Each row was made from one walk, in order. Every step used is in the known rows, and no mark comes twice. Write each row's walk.
In the rows, zero is written as 128.
Known rows
nuve > bese > vafel > tobi > tive: [131 124 120 179 129 126 159 139 143 148  97 117 175 151 110 127 147 119
 161 130 124 112 115 105 108 165 140 148 155 181 139 131 107 154 118  75
 125  46 142 110 120 110 127 164 178 127 145 156 109 147 127 145 127 121
 112 133 201 140 160 148 139 118 124 126 145 168 124 107 116]
furil > bese > nutos > tobi > tive: [136 165 127 180  86 114 162 132 100 115 139 137 141 144 154 127  88 113
 180 101 140 121 122 130 166 105 133 129 131 134 131 127  89 106 131 150
 130 115 122 127 142  82  84 123 112 113 145 149  21 140 106 123 119 154
 124 194 129 108 151 117 101 118 109 116 113 169 140 142 151]
nuve > tobi > tive: [143 134 127 158 122 127 148 109 105 158 137  82 159 149 120 117 126 111
 131 116 126 111 146 112 131 121 131 116 130  98 148 141 116 151 138 115
 134  84 140 116 114 115 121 145 134 134 141 153  77 134 118 123 143 143
 145 141  93 133 158 125 130 125 135 128 115 147 120 128 130]
vafel > bese: [113 120 108 140 128 133 107 134  79 133 127 177 122 136 108 125 113 141
 117 134 126 125 144 141 128 109 148 100 114 108 157 116 122 117 158 120
 114 122 134 158 117 103 123 119 119 128 111 115  91 116 124 134 136 126
 119 163  80 125 128 125 126 125 131 128 143 100 106  92 132]
furil > bese > vafel: [118 157 125 144 125 117 136 141 103 147 145  97 164 137 144 137 127 124
 136 145 134 139 123 129 122 114 111  87 153 137 117 131 108  91 126 101
 104 130 129 122 139 119 134 109 113 111 144 127 132 118 133 151 135 123
 143 144 143 144 142 151  98 103 129 123 111 136 131 115 151]
bese > dumov > tobi: [130 119 128 139 122 150  87 127  94 106 136 198 100 118 103 128 108 134
 167 142 139  98 124 120 142 139 115 127 134 143 155 131 148 126 113 126
 107 129 104 127 129 142 109 130  87 146 126 110 100 119 146 117 132 131
 101 120  85 121 139 137 148 139 141 119 100  96 134 158 117]
nuve > bese: [119 121 134 120 111 120 129 157 149 143 104 164 110 146 116 122 119 130
 137 126 128 123 121 134 130 127 155 155 136 134 147 124 113 140 119 108
 124 107 140 128 125 106 133 127 133 122 133 140 110 128 128 125 141 127
 102 140 169 134 136 132 131 133 112 125 168 119 111 123 111]
nuve > tobi > fadol: [119 130 128 180 118 124 126 106 108 154 144  84 138 148 117 113  99 120
 116 115 127 117 139 122 134 125 138 109 108  58 127 158 124 138 142 111
 135 118 140 129 115 110 148 122 123 141 133 119 144 117 106 136 156 117
 155 141  66 128 136 139 125 117 142 137  94 129 108 130 133]
tobi > furil > bese: [116 143 139 142 109 115 117 119 128 139 134 132 115 119 133 131 110 110
 114 124 142 131 131 134 129 116 108 163 148 121  88 114 158 111 116 152
 129 156 141 133 127 131 140  94  95 117 126 148 133 127 130 152 129 119
 159 131 168 138 100 121  79 122 122 134 132 157 135 115 165]
vafel > bese > dumov > tobi: [112 117 114 155 129 161  66 138  60 106 137 252  95 118  99 131 101 140
 159 149 127  92 144 126 147 123 122 107 127 129 169 123 152 124 133 131
 111 138 115 167 126 131 107 122  81 140 111  95  79 109 152 123 133 121
  97 144  55 124 142 136 143 133 139 121 117  69 104 139 113]
dumov > tobi: [127 117 128 124 107 137 121 122  98 128 120 161 112 126 117 116 126 129
 153 137 138 126 128 124 138 147 115 139 109 130 134 126 121 137 127 119
 114 128 111 123 114 158 136 125  84 147 131 129 113 125 147 111 134 135
  93 130  88 122 138 138 139 121 140 120 102 120 124 123 121]
vafel > tobi: [118 101 104 136 124 146 140 117 125 107 130 121 137 133 100 114 123 137
 120 128 119 121 118 117  97 169 137 139 104 153 139 130 137 115 131 123
 116 125 133 105 115 131 134 150 158 134 111 134 122 143 138 135 123 121
 133 130 123 124 120 131 121 127 142 135 128 155 144 104 130]
nutos > bese > dumov > tobi > tive: [157 159 132 172 144 142 109 104 151 125 126 184 111 118 140 128 123 137
 188 130 122  92 135 101 136 144 106 144 133 138 146 114 119 142 119 137
 131  66 116 129 135 170  89 146 105 143 137 136 101 104 134 115 129 136
 130 111  67 116 152 125 177 132 132 105  80  86 114 160 119]
tive > tobi > furil: [131 126 134 139 135 126 111 136 143 103 117 143 102 123 111 130 134 119
  98 132 133 126 128 161 148 139 124 153 120 128 109 119 145 133 136 134
 148 138 134 122 114 124 137  97 134 143 122 122 145 145 143 121 123 132
 127 126 178 141  80 118 118 122 133 150 168 151 138 119 136]
tive > tobi: [138 138 127 131 137 121 134 130 132 103 132 150 103 139 104 124 126 134
 111 141 124 129 124 156 147 140 130 124 103 135 149 129 108 115 137 107
 131 128 127 115 124 121 136 113 155 133 124 118 107 135 148 115 133 140
 127 157 151 137 101 129 136 122 126 147 170 136 130 117 126]
vafel > tobi > furil: [110  90 118 151 125 146 119 109 127 105 120 111 136 114 108 128 124 120
 106 125 124 115 122 117  95 159 133 174 120 152  98 125 173 128 129 136
 127 134 139 112 108 139 139 139 142 136 106 137 149 150 132 140 121 119
 140  95 147 124  98 121 105 132 146 137 126 163 131 109 148]
tobi > dumov: [127 107 134  77 124 126 156 125 120 140 133 118 137 144 114 119 147 118
 122 109 134 155 127 127 110 125 136 129 100 124 137 128 107 136 131 118
 143 137 135 121 125 112 139 145 118 144 124 152 113 107 128 127 123 134
 103 138 120 122 135 131 119 134 131 124 133 130 128 111 107]
nutos > bese > dumov > tobi > fadol: [142 147 136 197 143 149  88  99 157 128 133 200  90 119 129 123 108 149
 176 139 123 101 134 110 147 146 102 132 114  98 119 137 126 135 119 139
 133  98 112 142 136 168 120 124  97 151 133  98 169 103 116 132 136 117
 143 111  42 114 133 132 169 123 143 114  61  75 101 158 119]
nutos > bese > tive > tobi: [162 139 117 112 175 111 129 140 177 126 125  98 116 141 134 132 133 159
  96 144  98 144 133 152 132 134 122 125 111  83 130 129  88 131 143 132
 129 146 117 127 151 144 138 117 183 125 122  97 186 125 145 108 126 122
 161 119  77 138  98 127 156 125 117 144 165 117 121 123 124]
bese > tive: [130 102 119 102 138 127 128 152 110 141 130  91 130 142 126 117 111 149
 115 135 120 140 135 125 116 120 141 134 116 104 143 135 116 128 140 131
 117 162 125 118 145 109 141 127 142 121 110 121 153 120 132 112 139 109
 128 122  74 133 122 131 131 127 135 131 133 122 127 120 130]
nutos > bese > vafel: [136 136 122 144 157 120 134 133 147 153 129  88 170 132 170 144 160 158
 134 155 121 129 131 135  98 122 124  84 147 112 117 121  81 112 141  98
 112  95 121 125 135 141 133 131 149 126 150 103 172 109 108 137 128 129
 154 105  80 123 135 145 141 112 126 111  99  87 113 121 132]
nuve > tobi > nutos: [115 140 130  87 119 126 146 110 114 143 137  92 138 113 131 125 147 108
 108 122 133 133 136 118 121 124 133 100 134 104 144 132 147 142 131 118
 131 128 142 135 110 115 140 144 132 123 132 140 129 140 134 122 132 129
 139 125 164 128 163 128 137 145 128 120 129 149 131 125 116]
dumov > tobi > furil: [116 102 138 138 107 142  98 121 111 121 116 164 106 113 120 125 130 115
 141 133 148 115 135 127 136 141 117 172 129 130 104 120 157 148 124 143
 123 143 126 130 109 171 147 105  69 151 129 132 141 131 135 119 127 127
  97 103 114 129 113 120 116 121 143 123 101 125 122 122 134]
dumov > tobi > nutos > bese > fadol: [137 148 137  44 136 115 123 105 142 144 116 120 115  92 140 132 197 142
 137 137 131 142 134 101 123 140 108 103 114 168 141 132 103 130 119 139
 121 120 110 149 124 186 109 129 106 134 144 116 151 113 160 116 114 147
 121 112 154 122 159 124 154 147 138 111 122  86 135 135 108]
nutos > bese > fadol: [134 124 114  86 152 110 112 122 159 137 132  88 134 119 138 141 166 178
 116 143 109 134 129 124 101 123 129  86 127 146 133 140  76 101 128 138
 109 117 117 143 140 142  97 121 152 129 142 104 138 105 136 135 116 148
 151 116  91 124 129 127 130 145 138 119 127  73 124 138 129]
nuve > bese > nutos > tobi: [118 105 123 143  88 116 133 170 123  96 104 188 125 153 138 133  99 138
 170 120 137 114 108 150 155 113 175 143 147 135 152 147  85 138 133 133
 115 135 124 137 137  67 101 118 128 118 151 114  70 141  97 107 122 149
  86 162 126 116 139 136 124 141 109 121 156 134 115 152 102]
bese > nutos: [122  97 112 143 127 118 119 148 106  91 133 110 135 145 139 123 104 144
 143 154 143 119 132 135 121 124 152 118 118 113 139 128  91 112 132 136
 104 133 118 131 129 110  95 132 146 118 139 127  83 123 123 115 121 147
 137 140  49 122 129 132 121 128 131 122 128 106 120 126 131]
furil > bese: [121 157 123 135 112 120 135 126 117 143 142 128 118 134 133 122 109 126
 134 129 134 137 124 130 123 118 114 126 130 121 125 119 118 103 118 127
 110 138 136 128 122 128 133 110 112 114 124 141 101 118 140 143 136 123
 151 160 141 134 125 128  98 121 120 137 129 137 132 113 145]
furil > tobi: [129  65 126 131 122 128 139 126 101 134 127  89 139 131 123 120 122 130
 123 103 131 135 120 131 111 103 143 138 112 153 132 139 132 127 154 136
 132 121 130 127 123 136 144 150 129 124 122 126 103 131  94 125 135 134
  97 121  60 117 131 133 117 128 127 139 107  91 120 129 124]
nuve > tobi: [121 116 120 128 120 129 129 121 104 134 140  82 150 140 124 126 118 124
 110 135 126 118 132 131 112 124 137  95 130  78 140 145 122 131 138 119
 113 145 133 121 120 111 138 125 130 130 128 124 109 131 123 127 135 133
 150 124  66 132 145 137 117 133 135 132 123 130 129 132 131]
nutos > tobi > furil > bese > dumov: [117 159 137 172  97 143  98 127 106 105 146 198 100  99 140 149  91 110
 146 104 132 106 117 146 160  98 123 139 163 149 108 132 185 106 119 159
 136 178 123 125 147  85 103 100  86 123 124 117 109 134 113 149 129 123
 121 130 187 120  98 112 101 138 120 124 106 160 156 177 152]
nuve > tobi > furil > bese > dumov: [112 150 135 160 122 132  77 121 106 128 160 116 133 114 130 142  90  99
 115 139 129 103 125 119 125 109 113 119 178  93 101 134 194 121 109 151
 119 168 140 139 143 115 110 108  97 118 123 127 117 132 127 160 129 109
 183 109 113 141 119 128  91 154 130 131 110 147 139 168 148]
bese > vafel: [117 128 124 138 137 127 130 146 105 142 132  93 166 138 141 136 143 140
 137 150 133 126 124 138 115 115 132  85 143 144 127 123 103 112 135  89
 107 110 121 119 128 116 138 124 128 129 144 113 137 122 122 138 133 132
 116 125 118 136 141 147 123 107 135 117 112 107 122 115 138]
bese > tive > tobi: [149 126 122 108 147 124 133 165 124 111 133 114 117 150 113 121 114 145
 102 144 114 142 138 153 142 136 124 129 109 106 146 141 112 124 141 125
 128 167 123 111 145 112 143 117 164 125 110 105 157 134 150 103 132 119
 128 141 109 144 101 135 137 121 134 152 171 140 133 119 124]
nutos > bese > tive: [147 116 119 105 156 115 124 139 152 143 124  85 140 140 151 124 127 166
 113 143 106 138 134 128 104 118 135 126 126  84 121 125  95 136 139 145
 117 140 114 128 155 137 133 127 158 122 124 109 190 111 122 120 129 115
 162 101  43 124 121 130 140 131 124 120 116  99 117 127 132]

Write each row's walk
[144 147 133  65 144 111 158 146 132 137 145 109 133 155 117 123 114 113
  89 127 118 174 126 139 142 133 107 138 107 107 128 135 108 120 112 129
 153 206 133 107 153 122 148 109 148 124 112 143 149 119 159 134 123 114
 151 166 150 142 115 127 111 123 120 153 184 183 129 111 124] | furil > bese > tive > tobi > dumov
[123 171 137 167 127 121  80 133 136  94 149 190  93 114 116 145  94 107
 121 144 132 110 126 145 154 134 102 149 161 139 110 117 182 103 105 151
 140 162 135 127 145 124 114  93 131 118 116 124 112 131 153 147 122 118
 157 137 208 151  80 117 115 133 122 146 165 156 147 151 154] | tive > tobi > furil > bese > dumov
[137 129 130  83 140 120 163 125 140 113 132 131 127 151 103 125 144 114
 106 122 128 158 126 146 136 145 127 127  87 131 146 131 103 128 127 100
 160 147 138 114 126 121 144 129 142 152 122 144 111 122 144 117 120 143
 109 155 162 133 112 130 133 127 123 147 179 161 130 113 101] | tive > tobi > dumov
[126 102 116 131 146 130  89 170 101 119 121 162 114 135 101 130 108 138
  77 144 116 130 155 168 144 117 133 145 124  92 116 124 155 142 160 146
 138 176 130 149 129 108 138  88 140 127  98  98 162 134 145 119 127 106
 127 139 104 140  70 126 116 122 135 155 187 131 105 107 138] | vafel > bese > tive > tobi > furil
[107 146 137 110  98 118 111 133 106 129 140 140 119 100 130 145 137 122
 121 110 139 136 113 137 156 105 119 123 139 176  97 144 146 101 135 157
 126 183 118 138 144  98 106  86  81 128 130 116 107 135 129 147 106 148
 111 139 205 118 110 121  74 144 140 132 135 150 164 155 161] | nutos > tobi > furil > bese > fadol
[149 131 106 185 161 132 166 103 161 151 122  66 190 141 145 128 161 142
 153 139 111 114 131  98  93 159 121 105 135 158 118 116  91 126 134 101
 124  40 131 110 124 145 123 170 185 139 143 138 145 127 121 145 119 128
 160 106 115 128 150 139 144 113 135 115  90 138 116 107 138] | nutos > bese > vafel > tobi > tive
[127 121 137 135 111 145  80 146 129 113 111 240  91 130 104 132 108 129
 175 139 131  95 118 120 153 151 138 165 152 148 158 141 148 148  98 121
 109 120 119 134 134 132 116 127  93 132 137 124  95 125 144 118 132 120
  92 119 140 133 147 139 156 137 122 115 139 101 110 164  94] | nuve > bese > dumov > tobi
[135 156 130 181 124 118 141 122 146 113 127 144  92 148  93 114 111 123
 118 122 126 130 127 150 167 139 116 134  80  92 134 146 109 126 137 105
 149 106 140 118 117 116 149 104 146 142 127 112 144 122 126 120 148 126
 123 166 149 134  95 129 145 103 133 152 140 146 118 116 136] | tive > tobi > fadol
[149 175 129  94 148 115 151 115 189 121 115 141 109 119 133 134 169 132
 108 135 113 144 131 144 138 137 118 114 112 119 137 111 111 131 129 120
 152 106 132 140 120 156 130 130 170 119 131 123 159 131 144 113 122 134
 151 135 206 130 121 120 169 128 113 131 163 137 132 119 114] | tive > tobi > nutos > bese
[118  96 102 153 135 141 144 124 104 126 135  80 181 135 124 134 139 140
 127 153 120 122 120 123  91 157 131 102 131 164 129 133 117 111 126  91
 103 114 124 102 119 123 141 153 168 131 129 119 147 145 131 144 121 123
 130 111 120 134 141 157 122 112 146 126 114 142 137 109 128] | bese > vafel > tobi
[120 134 136  84 107 145 142 113 110 129 109 171 103 109 127 117 156 106
 144 129 147 137 131 116 139 144 113 137 109 150 144 115 146 144 114 122
 125 127 122 137 102 159 146 132  83 132 131 140 137 133 150 108 131 133
  89 130 179 123 157 122 147 132 132 114 111 133 132 110 117] | dumov > tobi > nutos
[136 143 118 147 158 133  95 120 162 120 137 149 113 121 141 138 118 163
 137 143 111 110 127 120 110 122 134 108 144 112 143 122 115 110 124 137
 119 106 111 140 150 131  92 136 146 122 126 106 133  99 124 133 126 124
 159  93  73 120 122 120 158 142 127 119 102  74 126 156 122] | nutos > bese > dumov
[112 137 148 154 106 136 102 134  98 138 130 131 143 119 146 144 133 102
 151 147 151 122 127 125 142 129  88 131 161 149  73 119 153 120 109 116
 106 146 118 129 127 167 151  94  53 135 148 127 157 127 136 148 124 121
 133 112 148 146 129 144  89 106 142 120  89 141 126 123 156] | dumov > tobi > furil > bese > vafel
[106 123 118 154 112 132 125 111 132 117 132 114 129 118 120 125 105 111
 110 124 132 122 113 111 102 154 109 177 137 147  84 124 182 113 108 148
 113 152 144 106 121 141 139 118 128 124 114 154 136 154 147 169 118 113
 163 121 174 137  99 126  78 126 132 141 128 199 149 102 158] | vafel > tobi > furil > bese
[132 162 129 103 154 130 153 122 168 156 122  87 161 117 173 144 188 136
 128 145 130 146 136 124 103 121 123  80 157 131 114 106 104 132 126  97
 122  86 122 142 126 135 132 144 147 115 148 122 195 119 119 124 126 121
 142  96 176 129 153 139 154 121 119 104 106 105 126 114 127] | tobi > nutos > bese > vafel
[125 163 138 151 120 106 116 138 144 106 135 142 102 126 119 138 114 104
 105 131 133 131 127 154 151 134  99 153 142 123  96 124 155 108 124 139
 140 159 140 128 124 134 141  85 124 124 120 135 126 142 152 140 123 132
 157 149 212 150  80 116  94 116 122 150 176 179 137 118 155] | tive > tobi > furil > bese
[165 133 124  60 167 110 153 131 183 135 131  93 135 153 127 125 149 146
  94 130 103 167 129 138 122 137 128 130 100  75 127 135  83 143 133 125
 155 171 126 123 154 141 141 133 172 141 121 116 194 110 140 118 118 120
 152 122  85 133 109 124 146 135 120 140 174 133 125 122 103] | nutos > bese > tive > tobi > dumov
[122 143 137  99 117 151 106 124 109 114 123 209  99  93 110 126 127 114
 162 135 143 116 132 110 149 146 114 131 136 161 156 120 166 141 103 133
 126 124 116 132 113 146 112 141  88 131 127 132 114 128 158 111 129 117
  95 118 173 122 155 130 162 144 131 114 104 116 139 146 107] | bese > dumov > tobi > nutos
[139 151 129 163  98 143 168 126 111 137 118 151 125 135 129 115 128 119
 158  86 132 119 126 134 164 112 138 135 111 154 155 130  97 135 156 123
 152  90 131 109 123  89 115 139 117 143 133 145  68 142 103 113 133 149
  74 162 156 108 144 120 138 122 125 120 105 149 147 138 132] | nutos > tobi > tive
[117 104 132 133 116 134 102 115 103 134 132  81 146 126 128 129 125 102
  98 125 133 114 137 133 111 118 132 136 142  83 104 134 163 148 138 133
 123 149 134 127 119 121 140 116 113 138 127 129 144 139 124 133 132 127
 151 102  94 135 115 128  98 135 140 128 113 145 128 137 142] | nuve > tobi > furil
[149  85 132  74 154 117 153 128 158 158 111  56 150 112 162 125 148 141
 105 110 117 158 131 116  97 103 136 143 123 119 115 122 133 152 142 158
 144 134 130 143 139 157 149 163 153 104 113 122 202 127  97 117 128 109
 134  84  83 114 139 126 152 135 109 125 115  89 124 126 111] | furil > tobi > nutos > bese > tive
[122  90 134  92 115 123 163 122 110 137 110  92 133 107 135 118 150 114
 116  98 137 148 124 123 119 110 143 128 118 164 131 121 149 139 140 135
 145 111 138 130 108 136 148 161 126 120 121 138 120 137 104 122 127 126
  86 118 155 118 148 128 141 129 120 130 119 111 127 116 114] | furil > tobi > nutos
[135 154 133  85 138 121 154 106 179 141 116 129 117 108 150 128 167 133
 120 124 127 145 131 116 108 123 132 117 124 119 123 102 113 128 124 129
 132  93 134 148 118 146 129 139 143 116 134 138 157 116 125 123 128 126
 144 121 167 116 143 117 151 137 114 113 123 113 126 111 123] | tobi > nutos > bese
[111  91 140 159  85 121 108 168 129 101  94 188 120 141 145 141 104 121
 158 105 144 111 114 154 160 114 176 180 168 129 104 135 127 161 141 149
 125 146 121 138 135  76 105 103 107 126 150 120  99 154  96 114 114 149
  85 131 158 116 110 124 106 145 117 115 154 149 117 158 120] | nuve > bese > nutos > tobi > furil
[141 112 133 113 155 135 126 110 160 133 129 119 131  93 152 135 144 135
 136 108 122 126 124 120 106 106 141 121 143 158 130 120 159 129 124 153
 151  98 121 145 139 146 111 171 148 107 122 116 138 124  97 131 124 117
 131  83 114 108 149 117 167 147 116 120 101  70 127 160 106] | furil > tobi > nutos > bese > dumov
[130  58 134  83 123 126 170 119 108 146 129  75 155 143 118 114 141 112
 116  96 133 160 115 123 101 112 150 135  85 153 129 134 130 146 139 131
 163 143 138 121 127 138 153 171 120 140 121 143 110 117  91 130 127 128
  80 116  75 113 139 129 120 129 130 136 116  98 125 124 105] | furil > tobi > dumov
[112 128 114 102 122 140 158 109 135 121 120 123 125 110 105 117 150 118
 118 124 131 137 117 106 102 162 134 140 112 167 146 119 153 127 118 118
 126 111 137 118 102 128 139 166 165 126 106 153 138 149 149 138 123 121
 125 130 209 123 144 127 138 139 132 135 134 172 149  96 123] | vafel > tobi > nutos
[126 161 135  89 122 122 157 128 146 107 118 146  97 120 115 124 154 111
 109 132 132 144 129 146 152 143 123 124 111 139 152 117 127 127 118 109
 147 118 134 121 109 122 136 126 155 126 120 137 119 144 156 110 129 137
 109 156 248 132 122 119 142 130 123 146 179 153 141 108 115] | tive > tobi > nutos
[145 136 128  67 154 117 145 122 153 174 136  51 152 126 161 129 152 131
  93 139 111 145 141 114 103 116 140 101 140  58 129 130 129 155 128 142
 123 147 128 143 131 131 143 142 159 110 130 117 212 126 128 120 131 113
 179  92  80 128 147 133 147 147 123 120 124 134 116 131 120] | nuve > tobi > nutos > bese > tive
[115 153 138 157 120 136  77 135 124 116 148 161 106 103 128 143  89 113
 136 128 131 108 126 129 126 117 116 151 170 135  99 120 184 105 104 150
 128 155 131 130 142 116 110 107  98 116 116 137 117 116 133 157 132 111
 156 114 164 138 101 119  98 137 125 128 129 140 140 149 156] | tobi > furil > bese > dumov
[116 135 126 116  99 116 163 136  99 107 147 134 139 153 152 132 100 119
 153 105 149 153 114 138 141 110 142 114 112 117 121 134  99 111 118 143
 133 189 123 129 151  80 103 132  98 123 144 140  70 120 103 134 106 152
 113 186 106 106 142 125  88 127 113 120 124 169 142 138 122] | furil > bese > nutos > tobi > dumov
[140  87 133 157 119 127 165 119 108 134 119  83 152 140 123 112 128 114
 142  99 134 122 129 119 127 109 138 145 113 165 139 133 124 142 151 140
 155  74 138 115 116 134 132 165 128 131 126 157  75 133  91 119 142 135
  88 137  95 118 149 126 132 115 123 137 103  94 122 123 127] | furil > tobi > tive
[133 106 133  92 140 130 160 109 162 144 111  74 134 103 158 127 166 125
 115 104 128 149 122 121 102 108 138 135 116 146 115 117 133 140 142 145
 147  98 138 148 121 158 141 168 142 114 131 130 157 129  97 125 125 127
 123 101 119 114 148 115 146 135 120 121 106  83 127 123 112] | furil > tobi > nutos > bese
